Each row comes from the steps of one walk. Every step used is in the known rows, and no mark comes twice. Write the walk behind each row, first mark first.
Known rows
tulet > difa > bura > bubo > vike: [  1 -16  34  33  -1 -24  41  14  -6 -14  14  15 -23  20  11  30  14 -15
 -13  22  -3  29 -34]
difa > vike > lufav > bura: [ 10 -39  10   9  14   8 -15  14  13  -1  21  40  36  -3  11 -34  13  -6
  -9  12 -44   0 -17]
difa > bura > bubo: [ -1   3   0 -21  12 -11  44  22  11  -6   0  24 -12   3  17  17   8 -15
 -22  27   2  39  -1]
bura > bubo > vike > lufav: [ -9 -29   6  46  30  14  -7   3  21  -6   3   5   0  51   6  -1  -5 -15
 -34  15  -7  37 -23]
tulet > difa > vike > lufav: [  3 -43  20  11  18  12  -6  -4  -2   0  27  11  10  -1  -8 -14  -7  -6
  26   2 -69 -51 -35]
zukur > vike > lufav: [-17 -26 -14   9  40  36   0 -12  19   0  21  25 -16 -11  20   8   8   5
  -7  12 -19 -26 -15]
bubo > bura > lufav > vike: [  3 -14  11  51  19   1 -17   5 -18 -25 -13 -16 -25   6 -15 -31 -17  17
  48  -4 -17  -2 -15]
bubo > vike: [  1 -15  18  53   3  14   1  -7  -7  -9   9 -10 -17  -3   0  13  22  -7
 -42   2   1  -3 -13]
difa > bura > bubo > vike > zukur: [ 16  -2  16  14  14 -12  16   1  13  14  26  25  -2  24  21  20   8   7
 -34  40  18  56 -10]
runo > bura > lufav > difa > vike > zukur: [ 12 -15   6  26  -2   6 -16 -34 -30  48  20   9   7 -14 -29 -36 -25  27
  54  11 -47 -15  15]
bura > bubo > vike: [  0  -7   6  41  11   1   9  -4   4  -6  -4  -6 -14  38   1  15   5  -8
 -42   8  13  34 -11]
runo > bura > bubo > vike > zukur: [  3  -3  24  55  18 -10   9 -19  -9  39  17  12  -9  32  -2  12 -18  12
 -29  28  18  37  20]
vike > lufav > bura > bubo: [ -1 -33  -4   1  31 -10   6  10  37   0  -4  46  16  25  23 -19  -2 -23
 -35  27 -19  40 -18]
runo > bura: [ -9  -5  16  33   7   2  31  -3 -23  19   5  13 -17 -25 -11   5  -2  -9
 -17   6  -8 -16  27]
tulet > difa: [  2 -21  17  16   8  -8  24 -19  -8  -1   6   2 -26 -25  -4  18   7 -14
  -6   0 -36 -47 -26]
runo > bura > bubo > vike > lufav: [-18 -26  21  72  25  10   8  10  -3  12   9  14  -1  47  -5  -5 -20 -15
 -21  19   1  41   7]
runo > bura > lufav: [ -8  -8  23  49  12   3  13 -19 -16  33  -1  10 -25 -13 -14 -14 -11  -1
  -8  17 -27  -3  17]
bura > bubo: [ -2  -1  -9  -3  21  -4  21  -6  10   1 -11   3 -16  19   4  11  -4  -9
 -30  10  -8  16  -3]
bura > lufav: [  3 -10   6  25  16   8  -2 -24   6  12  -4   4 -21  -8  -4  -9   4  -2
 -22  14 -34  -5 -13]
lufav > vike > zukur: [  1  -8  -2   4  31  -4 -16 -19  -9  13   9   7  -8 -13   0  15  -3   0
  18  15 -30 -20   0]
bubo > vike > lufav: [ -7 -36  18  58  21  29 -11   1   8  -9  17   4   0  11   2  -5  12 -16
 -33   8 -14   1 -26]
zukur > vike: [-11  -7 -12   7  21  24  17 -23   1  -2  15  12 -33 -23  19  25  19  13
 -16   5  -4 -28  -3]
vike > lufav > difa > bura > bubo: [-13 -29 -23 -25  17   3  27  30  17 -18  -2  29   4   3   7  -9  -5 -27
  27  20 -16  32 -19]

Which walk is each row?
[  9 -20  15  47   2 -19   7   7  13  -9  -4  21   2  32  19   5  19 -13
 -54  16  15  55 -16] : lufav > bura > bubo > vike
[-15 -12   0  38  25  -1 -18 -14 -13  -2 -16  -7 -17   3 -10  -5  -2 -10
  22   5 -45  -3 -12] : bura > lufav > vike
[  4 -18  35  15   4 -17  28  -7  -3   3  13  22 -29 -27   6   2  12 -11
  11  26 -48 -10 -37] : tulet > difa > bura > lufav
[-11  -6   9  19  14  -8   3  15 -12 -10  -1  15 -17 -14   2   1   9 -12
  29  24 -41  20 -14] : difa > bura > lufav > vike
[ -4 -22 -13  19   2  10  -3 -22  -5   1 -15  -8 -18 -22 -17 -19   2  -7
  16  -2 -37 -13 -20] : bura > lufav > difa
[  8 -15  -1   0  11 -21  19   3  19   2 -13  34   2  13  21   0  11 -15
 -43  19  -2  37  -7] : lufav > bura > bubo
[  6 -17 -16  -7 -12  17   0  -3 -24 -13   5  -7   5 -24 -21 -15   8   3
  32 -16 -33 -32  -7] : lufav > difa > vike
[-10 -36 -10 -12   7  18  23  28   4 -19  13  30   4 -37   4  -8  11 -29
  27  11 -27  -2 -23] : vike > lufav > difa > bura
[-15 -38 -13  39  16  18  -8   7   9 -22  -7  -4   4  40 -10 -11  -9 -22
   7   1  -8  28 -31] : bura > bubo > vike > lufav > difa
[  1  -5  17  24   2  -8  30  23   3 -13   8  13 -13  24  15  19  15 -10
 -38  24  19  58 -11] : difa > bura > bubo > vike
[ -2 -16  -7 -15 -10   3  36  18 -13 -21   4  20 -11 -51   0   6  22 -20
  20   6  -7  -4 -11] : lufav > difa > bura
[ 20 -17 -14 -19   0  10 -12 -25 -15  16  21   3  15 -26 -17 -14  -2  17
  34   1 -36 -32  -5] : lufav > difa > vike > zukur
[ 21 -16  17  35  14 -25  -7 -16  23  19  13  32   9  30  22   2   9   5
 -53  32  14  57 -16] : lufav > bura > bubo > vike > zukur
[ -9   3   6  19  15  -7  35  -1 -11  23  -9  11 -18  15  -6   8 -18  -7
 -19  12   1  19  31] : runo > bura > bubo
[-12 -35 -17   2  40   5  10  -2  40   1  11  53   2  21  40  -3   7   1
 -20  29  -4  32 -19] : zukur > vike > lufav > bura > bubo
[  1 -12  16 -16   7 -30  51  11   2  -8   6  25 -23  -1  13  23   4 -19
   3  23 -20  11 -22] : tulet > difa > bura > bubo
[ -4 -15  -3  19 -13  -3  31  24  -7 -27  -1   7 -10   9   2  13  16 -15
   6  10  19  53 -21] : lufav > difa > bura > bubo > vike
[ 10 -21  22   7  -1  -1  10 -14 -22   1  18  -3  -6 -14 -12   2   5   3
  20  -5 -52 -51 -22] : tulet > difa > vike
[ 25  -4   4 -15  15   9 -15 -26  -4  29  31  10  10 -13  -3  -5   1  24
  -5  13 -32 -23   1] : difa > vike > zukur
[-23 -32 -35 -27  25  20  32  17  21 -20  11  36  -9   2  27   6   1  -3
  37  23  -5  25 -20] : zukur > vike > lufav > difa > bura > bubo
[ 23 -26  -1  26 -11  15 -15  -2 -23 -23  -1 -18  -4  -7 -30 -59 -16  35
  67 -20 -22 -13 -18] : bubo > bura > lufav > difa > vike
[  3  -7  12   6  25 -14 -11  -8  -3  20  16  25  -7 -14   8   1   1   3
  32  39 -43  16 -12] : difa > bura > lufav > vike > zukur
[ 19 -11  13  38  32  -7 -34 -17  -7   4   4  -1 -17   4 -11 -32 -27  33
  49  11 -15  -3 -13] : bubo > bura > lufav > vike > zukur
[ 26 -15  23  -8  11  -9  -5 -35  -9  25  35   9   2 -17  -4   4  -6  21
  17  10 -53 -53 -24] : tulet > difa > vike > zukur
[  1 -42   8  15  21   3  -2  10  25  -2  10  44  15 -17  20 -20  14 -26
 -34  20 -29   6 -21] : vike > lufav > bura
[-12 -19   2  43  -3   5  14 -16 -28  17 -10   2 -21 -25 -28 -19 -12  -5
  29   2 -29  -7  11] : runo > bura > lufav > difa
